Each row was made from one walk, in order. Every step used is in the known rows, and no mark comes twice. Write each row's walk.
In the rows, zero is written as 128.
Known rows:
marol -> saduv -> buvu -> zubizur -> zilur -> pozi: [159 115 127 155 172 188 161 125 110  92 126 154 116 105 136  98 116 129]
zilur -> pozi: [159 148 118 119  37  85 127 112 129 169 188  93 173 153 133 134  95 116]
marol -> zubizur -> zilur: [118 132 167 140 114 118 191 150 130  94 168 139 157  94 112 153 124 104]
saduv -> buvu: [100 132 115 138 164  99  95 123 107 137 155 118 153 135 104 127 130 138]
zilur -> pozi -> zubizur -> buvu -> saduv: [125 134 100  75  92 155  78 157 161 151 117 103 110 131 164 129 145 128]
saduv -> buvu -> marol: [112 118 130 124 181 115  79  95 120 133  91 134 120 160 102 131 131 135]
saduv -> buvu -> zubizur: [115 117 124 148 191 123  98  87 120 152  98 114 159 116  91 121 122 139]
zubizur -> marol: [118 132 122 159  42  94 126 107 136 124 203  96 210 123 129 123 147 136]
pozi -> zilur: [111 147  99 130 119 122 157 116  88 177 155 130 156 154 125 157 118 118]
marol -> saduv -> buvu -> zubizur -> zilur: [124 108 135 178 196 176 161 131 102  88  93 168 135  87 119 107 127 133]
buvu -> marol -> zubizur -> saduv: [113 118 144 143 120  95 166 105 125 113  82 163 102 116 125 132 117 152]
saduv -> buvu -> marol -> zubizur: [111 118 136 113 239 122 113 112 127  87  85 148  86 139  98 130 147 127]
marol -> buvu -> saduv: [122 131 146 162  89  61 117 120 148 158  89 129 169 108 138 137 121 113]
buvu -> zubizur -> marol -> saduv: [148 120 102 190  87 127 159 100 129  98 109 124 195  96 140  92 145 141]
saduv -> buvu -> marol -> zubizur -> zilur -> pozi: [143 114 171  98 201 174 142 126 139  64 150 155  66 134 121 131 133 112]
buvu -> marol -> zubizur -> zilur -> pozi: [168 124 179  99  99 146 173 119 155  90 146 143 106 135 131 148 111  97]
buvu -> saduv: [112 127 118 147  46  77 138  90 131 155  93 127 207  93 132 145 107 125]
zilur -> pozi -> zubizur: [143 149  94  71  98 135 116 152 121 164 156  87 110 157 140 148 126 106]

Write each row's walk:
[109 128 133 144  53  94  91 125 162 151 112 122 193 107 138 125 126 144] | zubizur -> buvu -> saduv
[152 139 158 125  23 127 158 129 134 142 217 115 172 133 138 144  95 106] | zubizur -> zilur -> pozi
[136 149 104  70 101 150  72 187 150 161 177  85  96 171 145 128 147 125] | zilur -> pozi -> zubizur -> buvu
[119 139  93 103  78 138 136 148 105 162 159 113  82 137 157 133 121 145] | zilur -> pozi -> zubizur -> saduv
[134 128 144 113 138  91 144 108 140 116  82 136 126 136 108 148 122 112] | buvu -> marol -> zubizur
[147 136 121  48 116 167  52 162 165 155 113 101  63 197 144 132 147 121] | zilur -> pozi -> zubizur -> buvu -> marol
[108 108 161 156 182 165 126 106 125 127 127 136 160  99  96 132 120 129] | saduv -> buvu -> zubizur -> zilur
[146 114 156 133 155 177 128  98 133 133 161 121 143 115 113 120 108 125] | saduv -> buvu -> zubizur -> zilur -> pozi
[131 118  94 173 213 135 129 115  99 117  62 146 135 106 114  97 128 143] | marol -> saduv -> buvu -> zubizur
[128 119 183 121 125 132 174 124 146  86 113 156 127 116 112 157 124 101] | buvu -> marol -> zubizur -> zilur
[149 130 109 143  89  99 148 115 110 123  58 158 139 147 138 124 116 120] | buvu -> marol -> saduv
[ 97 128  84 100 181 168 109 158  88 134 161 127  41 140 147 117 143 163] | zilur -> pozi -> zubizur -> saduv -> buvu
[164 137  91  68 139 179  92 186 142 119  80 133  38 187 169 108 154 123] | zilur -> pozi -> zubizur -> buvu -> marol -> saduv
[155 139 164 118  88 126 187 148 139  98 206 126 138 107 132 142 110 102] | marol -> zubizur -> zilur -> pozi
[143 132 156 160 131  79 106 109 153 185  93 102 170 131 107 130 113 112] | marol -> buvu -> zubizur
[ 75 109 105 104 221 168  92 133  96 124  65 157  33 145 128 132 155 162] | pozi -> zubizur -> saduv -> buvu -> marol
[119 142 142 128 132  89 111 170 156 118 157 114 147 126 114 122 145 134] | marol -> zubizur -> buvu
[ 80 121 122 160 205 105 152 140  95  95 146 157  91  91 115 110 142 172] | marol -> zubizur -> saduv -> buvu
[121 122 156 190 110  78 129 111 137 183  88 131 148 110 123 116 108 153] | marol -> buvu -> zubizur -> saduv
[153 140  62 114  94 171 150 167 116  81 178 108  99 136 180 102 171 126] | zilur -> pozi -> zubizur -> marol -> saduv
